Each row was made from one walk, in order. Every step used is in the known rows, and no mark comes twice. Write each row's walk.
Known rows
A-D-Y: [ -4.1  24.1   3.2   0.3  33.2 -16.9   6.1 -14.4  -9.8  -4.0  10.7  -0.3
  -5.9   1.0 -38.2  -3.2  -3.0   5.7  18.7   2.3]
V-F-Z-A: [-12.0 -21.9 -18.2  27.5  -1.5 -14.8   2.3   0.1  -6.0  -6.0   1.0 -11.1
   7.5  42.5 -19.0  10.1  -7.4  -0.7  10.2 -10.6]
D-Z-V-A-Y-F: [-15.4  11.7 -31.2 -11.2  11.3 -14.8  23.2  20.7  -3.7  -4.0  22.5 -19.2
   1.5 -21.5 -60.9   4.4   2.0 -28.9  -6.4 -17.8]
Y-F-A-D-Z: [ -8.7  22.5   1.6 -49.5  16.9  -5.3   5.8 -24.6   0.0  22.7   1.1 -15.8
  12.2   7.6 -19.6 -33.9   2.8  -2.1  16.6  14.8]
A-D-Y-F: [  0.3  52.7  -1.5 -13.1  34.1 -33.8   5.1 -20.7 -16.0   1.3   6.6  -6.3
 -10.3  -2.6 -32.2   5.1   5.7  -4.8  13.3  -9.4]
F-Z: [ -5.6 -13.0  -7.0   9.2 -12.6   0.0  11.4   9.7   2.1  -9.0   1.6  -6.7
   0.2  17.7 -16.3  11.8  15.5  -6.5  14.8 -15.9]
F-Z-V-A: [-14.2 -22.7 -28.2   5.4 -13.8   6.4  17.9  40.1  10.2  10.4   9.5 -11.4
  -5.5 -10.5 -17.7  22.6   4.6  -6.6   8.1 -39.4]
Y-Z: [  0.0   1.9  -3.6 -18.8   1.5   7.9  -7.2  13.4   8.4  13.0   3.7 -15.8
 -11.0  -5.5 -29.8  -6.2  14.6 -30.4  12.6  -8.3]
F-Z-D-Y: [ -8.4   6.0 -19.8  21.7  -6.2 -14.8  15.3 -21.1 -28.3 -21.8   4.4   5.5
 -13.1  21.0 -27.3   4.0   3.7   4.5  14.3  -3.1]
A-Y: [-12.5   9.7  -8.6  13.9  17.8 -12.3  12.0   7.1  -3.9 -16.5  18.1  -1.7
  -6.2   5.1 -48.4   9.0   7.6  -0.6   8.2  -3.2]
Y-F-Z-V-A-D: [-13.1  12.6 -15.9 -11.3   1.1 -11.0  13.0  28.2   1.7  24.8   4.2 -15.1
  -3.5  -8.3 -13.9  24.4  -1.0  -8.2  13.3 -48.6]
A-D-Y-F-Z: [  0.5  41.9   2.0   3.5  14.5 -31.1   2.7  -9.8 -15.8  -9.8  -0.8  -7.7
  -7.5  20.1 -25.0  11.3   8.0  -6.1  23.9 -27.8]
V-F-A-D: [  0.2   4.9   1.5 -24.2  33.6  -0.7 -15.8   0.1  15.7  22.3   8.6 -14.3
  -1.9  11.8 -19.7 -22.9 -21.0  21.3  17.2   2.7]
Z-D-Y: [ -7.5  17.2 -22.2   7.0  12.5 -15.6  15.5 -33.8 -27.8 -10.2  13.5   6.8
 -15.6   0.6 -33.3  -3.7   1.4   6.1   3.5  15.0]
Z-A-D-Y: [-21.2  22.6  -2.9  14.5  34.5 -26.6  15.9 -31.3 -25.3   6.5   5.2   4.6
   2.8  21.1 -32.3   0.0  -6.8  13.4  19.6  10.9]
F-Z-V-A-D-Y: [-12.0   5.1 -13.5  11.3  13.1  -8.6  11.7  25.9  -2.2   4.7   8.8  -6.6
  -9.5  -5.1 -34.6  13.9 -11.0   2.8  20.0 -40.1]
Z-D: [-14.3  -2.5 -19.9  -3.3  -1.1  -5.0  16.9 -25.6 -18.9   3.8  10.5   4.5
  -4.0  -0.9 -19.9  -2.8   4.6   6.8   2.2  17.4]
V-A-Y-F-Z-D: [-34.8  19.0 -26.6  12.5  -5.1 -18.2  31.2  -5.4 -29.6  -1.5  17.9  -0.4
  -9.4  21.9 -20.5  21.3  -4.9   5.8   8.8 -26.6]
A-Y-F: [ -8.5  35.2 -12.9   0.9  18.0 -27.4  10.3  -2.2  -8.8 -11.9  16.5  -7.4
  -9.7   1.5 -43.2  16.8  16.2 -11.2   3.0 -13.4]
Z-A: [-24.5  -6.5 -16.5  10.2   7.6 -12.3  21.7 -19.5 -13.2  12.0   6.0   0.1
   5.3  15.0 -17.3   7.6   9.8   2.8   6.8  12.8]

Write each row's walk
[ -8.0   1.1 -13.0 -14.9  -5.7   8.3  -2.5 -11.6 -13.4  15.5   4.7  -4.7
 -14.5  -2.3 -25.7 -12.2   5.3 -20.0   9.3   9.5]
Y-Z-D
[-14.5 -12.4 -30.3  -9.0   4.7   3.8  17.4  28.1  11.1  21.7  18.2 -10.1
  -7.9 -30.5 -24.6  14.3   2.2  -5.0  -3.1 -21.3]
Z-V-A
[-27.4   2.1  -0.3   6.0  21.1 -12.3  16.6 -26.8 -18.2  21.3   4.7   2.3
  13.0  21.8 -19.4   2.1  -4.3  13.5  17.2  14.4]
Z-A-D
[-27.7  -7.3   2.1  21.1   3.2  -9.1  15.9 -14.3 -17.7   9.1  -4.7   2.3
  13.9  42.7 -14.5   8.9  -2.5  11.6  28.3  -3.3]
F-Z-A-D
[ -4.0   8.9 -12.7   0.7  31.1  -8.8 -10.2  12.6  14.8  -5.1  20.1 -13.4
 -13.3  15.7 -44.7 -12.5 -11.9  16.2   8.5  -4.2]
V-F-A-Y
[ 28.1  14.4 -23.0  -3.1  21.4 -11.6 -35.1  36.4  14.4  -7.3   7.4 -28.3
 -29.0 -21.4 -63.7  -5.4  -2.4 -43.4   0.9 -25.8]
D-Y-Z-V-F
[ 13.3  31.3 -29.2  10.0  -4.3 -30.0   0.6  12.6  -4.9 -16.5  -0.9 -15.9
 -19.9  -7.1 -38.1  24.5  23.7 -27.8   5.2 -42.3]
D-Y-F-Z-V
[ -5.6  13.4 -16.7 -10.0  19.0   3.7 -24.1   1.9  -1.7   9.1  15.3 -14.5
 -25.4  17.2 -49.2 -28.1 -20.7   0.1  12.7   4.2]
V-F-A-Y-Z-D
[ -9.8  19.3  -3.8 -16.3  16.5   9.4 -10.3  18.1  13.4  13.4  10.8 -15.7
 -22.9   8.4 -45.9 -17.2   9.8  -5.6  22.6  -9.5]
F-A-Y-Z
[-10.6  14.8 -21.4   1.3 -18.7 -17.7  14.6 -24.2 -24.6  -0.8  -1.6  -2.2
  -5.7  17.3  -6.9  14.6  12.6  -7.5   8.1  -9.7]
Y-F-Z-D
[-26.0  16.2 -17.7   7.1  13.3 -30.3  26.1 -29.4 -27.3 -14.3  11.3  -9.0
  14.5  25.3 -54.4  -3.4   8.3 -18.9   3.8  16.9]
D-Z-A-Y-F
[-19.0  20.6 -12.5 -12.9   9.3   9.6  -5.8  -7.7  -8.6  15.1  12.7  -6.0
 -24.2  12.1 -39.4 -22.4  -1.0   4.4  18.2   6.8]
F-A-Y-Z-D
[ 13.4  -6.3 -28.6 -17.2  13.2  -0.1 -19.6  23.5  28.8  16.8   8.4 -23.2
 -16.5 -14.8 -30.9 -10.3  -5.5   1.7  -2.2 -12.8]
Z-V-F-A
[ 15.4  22.1 -15.0 -11.1  41.4 -14.2 -24.6  11.6  15.3   9.6   9.0 -18.4
 -19.6 -10.6 -47.0 -18.7 -20.7  10.0  11.0 -12.4]
Z-V-F-A-D-Y
[-28.0  -1.2   0.5 -16.7  21.8   2.8  22.3   5.2  -1.3  28.1  17.8  -1.3
   4.8  -2.8 -11.4   1.2 -13.1  14.9  15.5  -8.3]
V-A-D
[ -7.5 -10.3   7.5 -19.4  15.8  -0.1  11.7 -15.6  -6.3  -3.4   6.8  -7.9
  21.5   5.9 -40.8 -26.0  -4.4  -9.1  15.5  21.5]
A-D-Z
[  7.2 -20.0 -10.0  12.9  -3.7  -7.6  -6.2  18.1   9.7 -16.4   4.7 -15.5
  -0.5  22.8 -24.8   5.4  -3.0  -9.5   9.9 -19.7]
V-F-Z
[ -7.2  30.3   1.9 -18.6  36.3  -7.5   1.8 -15.4  -0.1  15.0   8.1  -3.2
 -13.2   6.8 -26.6 -19.5  -3.3  23.8  24.1   5.8]
F-A-D-Y
[-11.3   4.7 -32.7  -6.8 -14.3  -9.2  16.5  32.8   4.9  17.0   5.4 -18.1
  -9.1 -14.0 -10.8  30.8  12.8 -18.3   1.8 -50.6]
Y-F-Z-V-A
[ -6.2  28.9 -17.1 -36.1   7.9  -9.4   4.7 -11.3   8.2  27.1   3.5 -14.6
 -12.4  -1.7  -1.7  -3.6  21.9   5.5   5.3  -6.8]
Y-F-A
[ -9.2   4.8  -4.6  33.9  27.6 -28.4  -3.7 -12.2 -19.9 -12.4   0.4  -5.1
   3.7  48.1 -34.0   2.2 -24.4   7.5  22.8 -10.9]
V-F-Z-A-D-Y
[ -3.0  12.3 -26.1 -12.3  12.9   2.4  -0.6  38.7   8.4  18.2  13.8 -18.7
 -29.2 -32.7 -45.0   3.6   2.7 -29.6   4.6 -34.0]
D-Y-Z-V-A
[  9.6   0.4 -17.8 -16.3  -2.1   8.6 -16.1  32.3  15.5  13.9   2.3 -22.4
 -19.0 -29.4 -44.3   0.0  17.2 -40.5   6.1 -20.1]
Y-Z-V
[ 15.0   8.3  -6.9 -34.2  25.0  11.5 -42.9  31.7  29.2  35.9   0.0 -31.2
 -19.1  -9.7 -40.0 -26.6 -17.7 -15.1  17.3 -19.7]
Y-Z-V-F-A-D
[-11.6   2.2  -8.0 -27.5  15.0  15.0  -5.6  38.5  13.0  41.6  10.0 -18.8
 -12.0 -28.0 -33.1  -2.1 -10.1 -21.0  17.0 -28.8]
Y-Z-V-A-D
[ 13.2  30.5   4.9 -26.0  39.7  -1.4 -35.3   7.0  13.7  18.0   5.2 -22.5
 -21.9  11.4 -40.1 -33.4 -21.7  -4.6  25.0  -9.3]
V-F-A-D-Y-Z
[-14.6 -15.2   0.7  23.2  13.8 -15.6  -2.6  -5.6 -11.6   2.4  -0.9  -8.3
  15.6  47.0 -20.5   4.9 -21.2   8.1  21.4  -7.2]
V-F-Z-A-D
